What can hang from each mark
K_838: K_338 K_611
K_823: K_8 K_274 K_338 K_397 K_611
K_222: K_196
K_8: K_807
K_338: K_274 K_611 K_838
K_196: K_823

Known rows, with every way that one mark hangs from another
(K_196 (K_823 K_8 K_274)): -1.9; 1.4; 3.8; 2.6; 0.2; -2.4; 1.2; -2.3; -4.0; 0.8; 4.1; -0.9; -7.0; 36.8; -2.0; 3.8; -0.3; 0.0; -1.6; 0.1; -3.4; -6.8
(K_823 (K_8 K_807) K_274 (K_338 K_611)): 0.7; 1.6; 1.0; -11.8; 1.6; -3.5; 3.1; -6.3; -5.5; -0.7; 4.3; 1.7; -0.5; 51.1; -3.0; 2.9; 1.8; -1.7; 0.9; 3.5; -4.8; -6.6
(K_823 (K_8 K_807) K_274 K_397 K_611): -1.6; 0.8; 2.6; -0.6; 3.1; -5.7; 0.9; -3.8; -3.9; 0.3; 1.3; 2.3; -10.7; 54.5; -0.2; 2.0; 3.3; -0.9; 2.6; -0.9; -5.2; -14.2
(K_222 (K_196 (K_823 K_611))): -3.9; -0.2; -2.8; -1.3; 1.3; 2.2; -0.2; -2.2; -0.1; -0.4; -0.1; -1.1; -8.2; 7.1; -2.0; 5.6; 3.4; 1.6; -6.9; 5.9; -2.4; -0.1
(K_196 (K_823 K_274)): -1.4; 0.6; 1.6; 2.2; 1.1; -0.1; 1.5; 0.7; -2.6; 0.0; 1.6; -2.4; -6.7; 23.8; -1.1; 4.7; 0.6; 0.3; -1.2; -0.7; -2.3; -3.2
(K_196 (K_823 K_611)): -1.8; -0.1; -0.7; 5.7; 1.1; 0.7; 0.2; -0.1; 0.7; 0.0; -0.5; -1.5; -6.6; 21.9; -1.2; 4.0; 2.2; 0.6; -3.8; 4.4; -3.2; -2.8
(K_823 K_274 K_338 K_397): 0.9; 2.0; -2.5; -3.5; 4.7; -0.1; 1.4; -5.0; -3.1; -1.0; 3.2; 0.1; -3.4; 34.1; 0.5; 0.2; 1.8; -1.0; 1.8; 1.0; -3.2; -5.3
(K_196 K_823): -1.1; 0.5; 1.4; 3.4; -0.7; 1.6; 0.2; 0.8; -1.0; 0.6; 1.9; -1.9; -1.7; 9.9; -2.1; 2.8; 0.6; 1.1; -2.3; -0.6; -0.8; 2.3
(K_8 K_807): 0.6; 0.2; 2.0; -4.9; -1.2; -1.4; 0.8; 2.7; -0.7; 0.1; -0.1; 0.7; 0.0; 8.8; -1.2; 0.2; 0.4; 0.4; 1.9; -5.9; -1.3; -0.2
(K_838 (K_338 K_274) K_611): -1.8; -1.6; 5.2; 2.0; -0.1; 1.3; 0.1; -9.8; 0.1; -0.8; -6.8; -3.0; 0.8; 13.6; 1.2; -1.9; 1.2; -0.2; -4.1; 6.0; 4.8; 5.4
(K_196 (K_823 K_8 K_274 K_338 K_611)): -1.4; 1.7; -0.2; 1.3; 2.9; -1.9; 2.0; -5.6; -3.3; -0.8; 2.3; -0.6; -8.9; 58.9; -2.2; 4.7; 2.0; -0.4; -4.9; 7.1; -7.8; -8.8
(K_222 K_196): -2.4; 0.3; -2.6; -6.5; -0.4; 0.9; -0.4; -1.7; 0.1; -0.4; 0.6; 0.3; -2.4; -14.1; -0.8; 1.4; 1.0; 0.7; -3.2; 1.3; 0.8; 2.1
(K_823 K_8 K_274 K_338 K_397 K_611): -0.6; 1.6; -2.5; -0.3; 5.1; -3.2; 1.2; -9.0; -3.5; -0.8; 3.2; 2.0; -8.8; 57.3; 0.2; 1.1; 3.0; -1.4; 0.1; 7.2; -6.8; -12.2
(K_222 (K_196 (K_823 K_274))): -3.7; 0.8; -0.4; -3.3; 1.2; 1.2; 1.5; -0.4; -2.3; -0.4; 2.3; -1.9; -8.5; 11.2; -1.5; 6.0; 1.7; 1.1; -4.0; 0.3; -0.8; -1.7
(K_823 K_8 K_397): -0.6; 0.7; 1.7; 1.7; 0.6; -2.7; -0.9; -6.4; -2.9; 1.1; 5.0; 2.3; -2.5; 18.0; -0.8; -1.6; 0.4; -0.1; 2.0; -0.9; -1.4; -5.0
(K_222 (K_196 (K_823 K_8 K_338 K_397))): -2.0; 2.5; -2.0; -4.2; 0.9; 0.8; -0.4; -9.8; -4.7; 0.4; 8.9; 1.2; -5.0; 27.1; -4.4; 3.1; 2.5; 1.7; -5.0; -0.5; -3.4; 1.5
(K_196 (K_823 (K_338 K_838) K_611)): 1.2; 2.6; -4.3; 6.1; 2.8; 2.5; -0.1; -1.5; -1.3; -1.8; -0.1; -2.3; -0.3; 26.2; -3.6; 4.5; 2.0; -0.7; -8.1; 7.5; -3.0; 2.4
(K_338 K_611): -0.5; -1.4; -1.6; -2.3; 1.2; 0.5; 0.3; -4.1; -0.8; -0.1; 1.4; 0.2; 2.9; 4.0; -1.2; 1.0; 1.3; -0.9; 1.0; 6.7; 0.8; 0.7
(K_823 (K_8 K_807) K_274 K_611): -1.4; 0.9; 3.4; -2.6; 0.8; -5.3; 1.8; -0.5; -2.7; -0.3; -1.1; 1.4; -8.2; 46.9; -0.5; 2.7; 1.8; -1.2; 0.6; 1.4; -5.5; -13.2
(K_338 K_274 K_611 K_838): 1.8; 1.0; -0.9; 7.5; 3.7; 2.0; -0.5; -6.8; -1.0; -0.5; -2.3; -3.7; 7.3; 1.4; -2.9; 2.9; 3.2; -3.1; -4.2; 8.8; 5.0; 5.5
(K_838 K_338): -0.2; 0.0; 3.2; -1.2; 0.6; 1.3; -1.3; -2.9; 0.6; -1.0; -2.0; 0.5; 3.2; 0.8; 2.1; -2.9; -2.3; 0.8; -0.2; -0.2; 1.6; -0.5

Rows
-0.1; 0.7; -2.5; -2.9; 5.6; 1.6; 1.8; -8.8; -4.8; -0.4; 6.8; -1.1; -3.4; 47.6; -2.4; 4.6; 3.7; -0.6; -0.1; 5.9; -3.6; -1.8	(K_196 (K_823 K_274 (K_338 K_611) K_397))
0.2; -0.4; 2.2; 1.7; 3.3; 2.7; -0.3; -10.8; 0.5; -0.5; -3.2; -2.2; 7.1; 10.7; 0.6; -0.5; 1.6; -1.4; -2.5; 7.3; 3.6; 3.5	(K_838 (K_338 K_274 K_611))
1.3; 1.4; -3.2; 0.1; 4.1; 2.0; 1.6; -4.4; -4.4; -1.8; 2.4; -3.2; 1.9; 34.8; -4.7; 6.1; 1.5; -1.8; -5.6; 9.7; -0.7; 1.2	(K_196 (K_823 K_274 (K_338 K_611 K_838)))
-1.3; 1.6; -4.2; -4.9; 2.4; 3.3; -0.4; -6.7; -3.2; -0.3; 6.6; -0.2; -4.3; 14.7; -3.4; 3.4; 3.4; 1.9; -4.5; 0.1; -2.1; 4.6	(K_222 (K_196 (K_823 K_338 K_397)))
-0.9; 1.7; 5.4; 1.0; -1.4; -2.1; -0.2; -2.7; -4.7; 1.9; 6.0; 0.9; -5.0; 38.5; -3.9; 2.1; 1.4; 1.4; 0.9; -8.2; -2.8; -2.7	(K_196 (K_823 (K_8 K_807) K_397))
-1.8; 2.5; -3.7; -6.4; 4.3; 2.0; 1.3; -6.0; -3.9; -0.7; 6.3; -0.9; -8.6; 29.6; -2.3; 4.8; 3.7; 1.0; -3.8; 0.6; -3.1; -1.0	(K_222 (K_196 (K_823 K_274 K_338 K_397)))
1.4; 1.2; -0.9; 2.4; 4.6; -0.1; 0.5; -16.5; -3.9; 0.4; 4.2; 0.3; 3.2; 37.6; -2.9; 1.0; 4.8; -2.6; -1.6; 7.1; -1.3; 0.6	(K_823 K_8 (K_338 K_274 K_611) K_397)
-1.4; 0.8; 0.9; 3.5; 3.3; -0.1; 0.7; -1.6; -3.5; 0.7; 4.1; -1.6; -7.5; 32.0; -0.8; 3.6; 1.9; 0.5; 0.7; -2.2; -1.7; -4.9	(K_196 (K_823 K_274 K_397))
0.3; 2.1; -0.5; -4.6; 2.0; -2.9; 2.2; -4.7; -3.8; -0.9; 3.0; 0.9; -3.4; 37.8; -0.7; 0.9; -0.3; -1.2; -1.1; 3.2; -4.8; -7.1	(K_823 K_8 K_274 K_338)
-1.9; 1.9; 3.6; 4.3; 1.8; -2.8; 0.6; -5.2; -5.1; 1.3; 6.5; -0.4; -9.1; 42.5; -1.9; 3.0; 1.2; 0.3; 0.3; -2.0; -2.9; -7.8	(K_196 (K_823 K_8 K_274 K_397))
1.3; 1.6; -1.7; 4.9; 5.3; 3.6; 1.0; -12.9; -2.9; 0.3; 4.7; -3.0; 2.1; 36.1; -3.8; 4.2; 6.1; -1.1; -3.9; 6.2; -0.4; 5.2	(K_196 (K_823 (K_338 K_274 K_611) K_397))
2.8; 4.9; -1.7; 11.6; 4.5; 3.8; -0.6; -7.2; -3.0; -0.5; 2.2; -5.1; 2.1; 24.4; -5.0; 3.8; 3.5; -1.4; -7.1; 0.4; 0.9; 6.7	(K_196 (K_823 (K_338 K_274 K_838) K_397))
-4.6; 0.5; -0.5; 0.7; -0.1; -0.7; -0.6; -5.1; -1.8; 0.4; 1.9; 0.0; -9.6; 19.4; -3.1; 4.9; 2.4; 1.1; -6.7; 6.7; -3.3; -3.1	(K_222 (K_196 (K_823 K_8 K_611)))
1.7; 2.4; -5.5; 3.3; 6.8; -0.5; 0.2; -4.8; -2.7; -2.3; -0.4; -0.3; -4.0; 38.9; -0.4; 2.0; 3.5; -2.5; -2.6; 8.3; -3.0; -6.7	(K_823 K_274 (K_338 K_838) K_397 K_611)
0.3; 1.0; -3.4; 1.0; 3.6; -1.9; -0.3; -9.8; -2.7; -0.3; 3.4; 2.8; -4.0; 42.5; -0.8; -0.4; 2.8; -0.8; -0.8; 6.4; -6.1; -6.9	(K_823 K_8 K_338 K_397 K_611)
0.9; 1.0; -4.8; 0.5; 5.0; 0.4; 0.0; -6.9; -0.6; -0.9; 1.0; 1.6; -3.1; 31.1; 0.1; -0.3; 4.1; -0.4; -0.7; 5.7; -4.5; -4.3	(K_823 K_338 K_397 K_611)
-3.1; 2.3; 3.2; -5.3; -1.5; -1.1; -0.9; -4.7; -5.0; 1.5; 7.5; 1.4; -7.8; 25.1; -4.7; 3.5; 2.8; 2.2; -1.2; -7.9; -1.8; -0.3	(K_222 (K_196 (K_823 (K_8 K_807) K_397)))
2.8; 4.2; -1.2; 8.6; 3.8; -0.3; -0.9; -11.3; -3.5; -0.4; 2.3; -0.9; 4.3; 27.4; -3.5; 0.3; 2.7; -2.6; -4.5; 2.0; 0.8; 1.6	(K_823 K_8 (K_338 K_274 K_838) K_397)
-2.3; 0.3; -4.5; -11.5; 3.4; 2.4; 2.4; -6.8; -4.1; -1.4; 4.6; -1.2; -3.8; 26.9; -3.5; 7.0; 3.6; 0.0; -5.9; 8.7; -2.9; 1.9	(K_222 (K_196 (K_823 K_274 (K_338 K_611))))
0.2; 1.9; -1.4; 0.5; 3.8; 1.2; 1.9; -4.3; -3.8; -0.5; 5.1; -1.4; -6.4; 42.8; -1.4; 3.5; 2.3; 0.2; -0.7; -0.8; -4.3; -3.7	(K_196 (K_823 K_274 K_338 K_397))
-1.3; 1.8; -3.7; -6.3; 0.5; 3.4; 0.7; -3.6; -2.0; -0.9; 4.1; -0.9; -2.9; 9.1; -3.6; 4.2; 1.9; 1.7; -6.7; 1.6; -2.1; 5.8	(K_222 (K_196 (K_823 K_338)))
-1.4; 0.7; -4.9; -9.1; 1.8; 3.9; 1.2; -7.8; -2.8; -1.0; 5.3; -0.7; -0.2; 12.5; -4.5; 5.6; 3.4; 0.8; -6.2; 8.0; -1.2; 7.0	(K_222 (K_196 (K_823 (K_338 K_611))))
0.1; 0.7; -2.2; -5.6; 4.8; -2.1; 1.7; -12.8; -5.6; -0.2; 7.3; 2.3; -2.0; 49.9; -1.9; 0.9; 2.8; -1.9; 1.5; 7.3; -3.5; -7.8	(K_823 K_8 K_274 (K_338 K_611) K_397)
-2.4; 1.4; 4.1; 0.4; 0.6; -3.8; 2.0; 0.4; -3.5; 0.2; 1.2; -0.6; -11.4; 57.5; -2.7; 5.4; 2.2; 0.1; -2.1; 0.6; -6.2; -10.0	(K_196 (K_823 (K_8 K_807) K_274 K_611))
-2.0; 0.3; 1.2; 2.0; 2.2; -4.2; 1.2; -3.9; -1.9; -0.3; -1.1; 0.8; -8.5; 37.1; 0.6; 2.2; 1.4; -1.4; -1.0; 7.5; -4.7; -13.5	(K_823 K_8 K_274 K_611)
0.0; 1.7; -0.1; -6.4; 2.4; -4.4; 2.7; -3.6; -3.6; -1.3; -0.2; 1.7; -6.5; 58.9; -1.4; 2.6; 2.2; -1.3; -1.1; 3.4; -7.7; -11.2	(K_823 (K_8 K_807) K_274 K_338 K_611)
-2.8; 1.9; -2.9; -4.2; 0.7; 0.7; 0.5; -6.9; -2.8; -0.7; 3.3; 0.3; -7.5; 31.4; -4.0; 4.8; 2.8; 1.0; -8.8; 7.2; -6.0; -0.9	(K_222 (K_196 (K_823 K_8 K_338 K_611)))
1.0; 3.0; 1.3; -7.5; 1.9; -3.8; 1.7; -4.8; -6.0; -0.2; 5.1; 2.3; -4.7; 55.2; -1.6; 0.4; 2.0; -0.6; 2.3; -5.6; -5.4; -8.8	(K_823 (K_8 K_807) K_274 K_338 K_397)
-0.9; 1.6; 4.0; -3.7; 0.9; -4.9; 0.8; -3.0; -5.0; 0.8; 3.6; 2.2; -6.6; 43.3; -0.7; 1.0; 1.2; -0.4; 4.5; -6.7; -3.3; -10.3	(K_823 (K_8 K_807) K_274 K_397)
1.8; 2.8; 0.8; 2.9; 1.4; -0.8; 1.1; -9.1; -1.9; 0.0; 0.8; -0.9; 1.5; 26.2; -2.2; 0.9; 1.9; -1.8; -4.0; 2.6; -1.9; 0.6	(K_823 K_8 (K_338 K_274))
1.3; 1.5; -2.9; 5.1; 4.5; 1.0; 1.4; -6.5; 1.0; -1.2; -4.3; -2.1; -1.1; 26.6; -0.5; 2.0; 4.4; -2.0; -5.5; 7.5; -3.0; -0.5	(K_823 (K_338 K_274) K_611)
-2.2; 0.3; -0.5; 6.4; 5.0; -0.3; 0.7; -3.1; -2.2; 0.0; 1.5; -1.6; -11.3; 43.2; -0.3; 4.5; 3.6; 0.1; -0.8; 4.0; -3.9; -9.4	(K_196 (K_823 K_274 K_397 K_611))
1.5; 1.5; -0.6; 0.9; 2.8; -0.1; 1.5; -13.1; -2.5; 0.0; 2.0; -0.9; 4.3; 31.7; -3.1; 1.4; 3.2; -2.4; -3.8; 9.2; -1.4; 1.5	(K_823 K_8 (K_338 K_274 K_611))
0.1; 0.8; -4.9; 0.4; 6.7; -1.1; 1.3; -5.9; -1.8; -1.5; 0.8; 0.7; -7.5; 46.3; 1.0; 1.4; 4.0; -1.3; -0.2; 7.4; -5.5; -9.3	(K_823 K_274 K_338 K_397 K_611)
-4.0; 1.0; 1.6; -4.8; -1.4; -1.6; 0.2; -2.7; -2.8; 0.5; 1.6; 1.0; -9.0; 28.5; -4.1; 5.4; 3.4; 1.6; -5.8; -0.1; -4.5; -3.3	(K_222 (K_196 (K_823 (K_8 K_807) K_611)))
-0.9; 2.3; -6.5; 0.2; 2.6; 3.5; -0.6; -3.2; -1.7; -2.2; 0.5; -1.9; -2.5; 11.6; -4.6; 6.1; 3.6; 0.2; -11.3; 9.1; -1.9; 4.9	(K_222 (K_196 (K_823 (K_338 K_838) K_611)))
-1.5; 0.5; -5.3; -7.5; 3.6; 3.7; 0.1; -10.5; -3.8; -0.4; 7.2; 0.3; -1.7; 19.6; -4.2; 4.3; 4.9; 1.0; -4.1; 6.6; -1.1; 5.6	(K_222 (K_196 (K_823 (K_338 K_611) K_397)))
-2.8; 0.5; 1.9; 6.5; 3.4; -3.0; 0.3; -6.5; -3.9; 0.8; 3.8; 0.1; -12.8; 54.5; -1.2; 4.1; 2.9; -0.1; -0.5; 4.1; -5.4; -12.2	(K_196 (K_823 K_8 K_274 K_397 K_611))
0.6; 0.6; -2.9; -1.5; 3.5; 3.0; 0.6; -9.5; -3.5; 0.0; 7.1; -0.8; 0.6; 33.3; -3.4; 3.1; 3.8; 0.1; -2.0; 5.2; -2.2; 3.6	(K_196 (K_823 (K_338 K_611) K_397))
-1.4; 1.9; -4.5; 2.2; 3.9; 3.7; 1.4; -7.9; -0.2; -1.0; -1.6; -3.4; -5.2; 23.3; -3.2; 6.8; 6.4; 0.0; -10.4; 7.6; -3.1; 3.6	(K_222 (K_196 (K_823 (K_338 K_274) K_611)))
1.2; 2.3; -4.4; 7.3; 4.6; 2.1; -1.1; -4.4; -2.7; -1.3; 1.5; -1.7; -1.9; 33.8; -3.8; 3.5; 3.7; -0.4; -6.0; 7.2; -2.7; 1.2	(K_196 (K_823 (K_338 K_838) K_397 K_611))
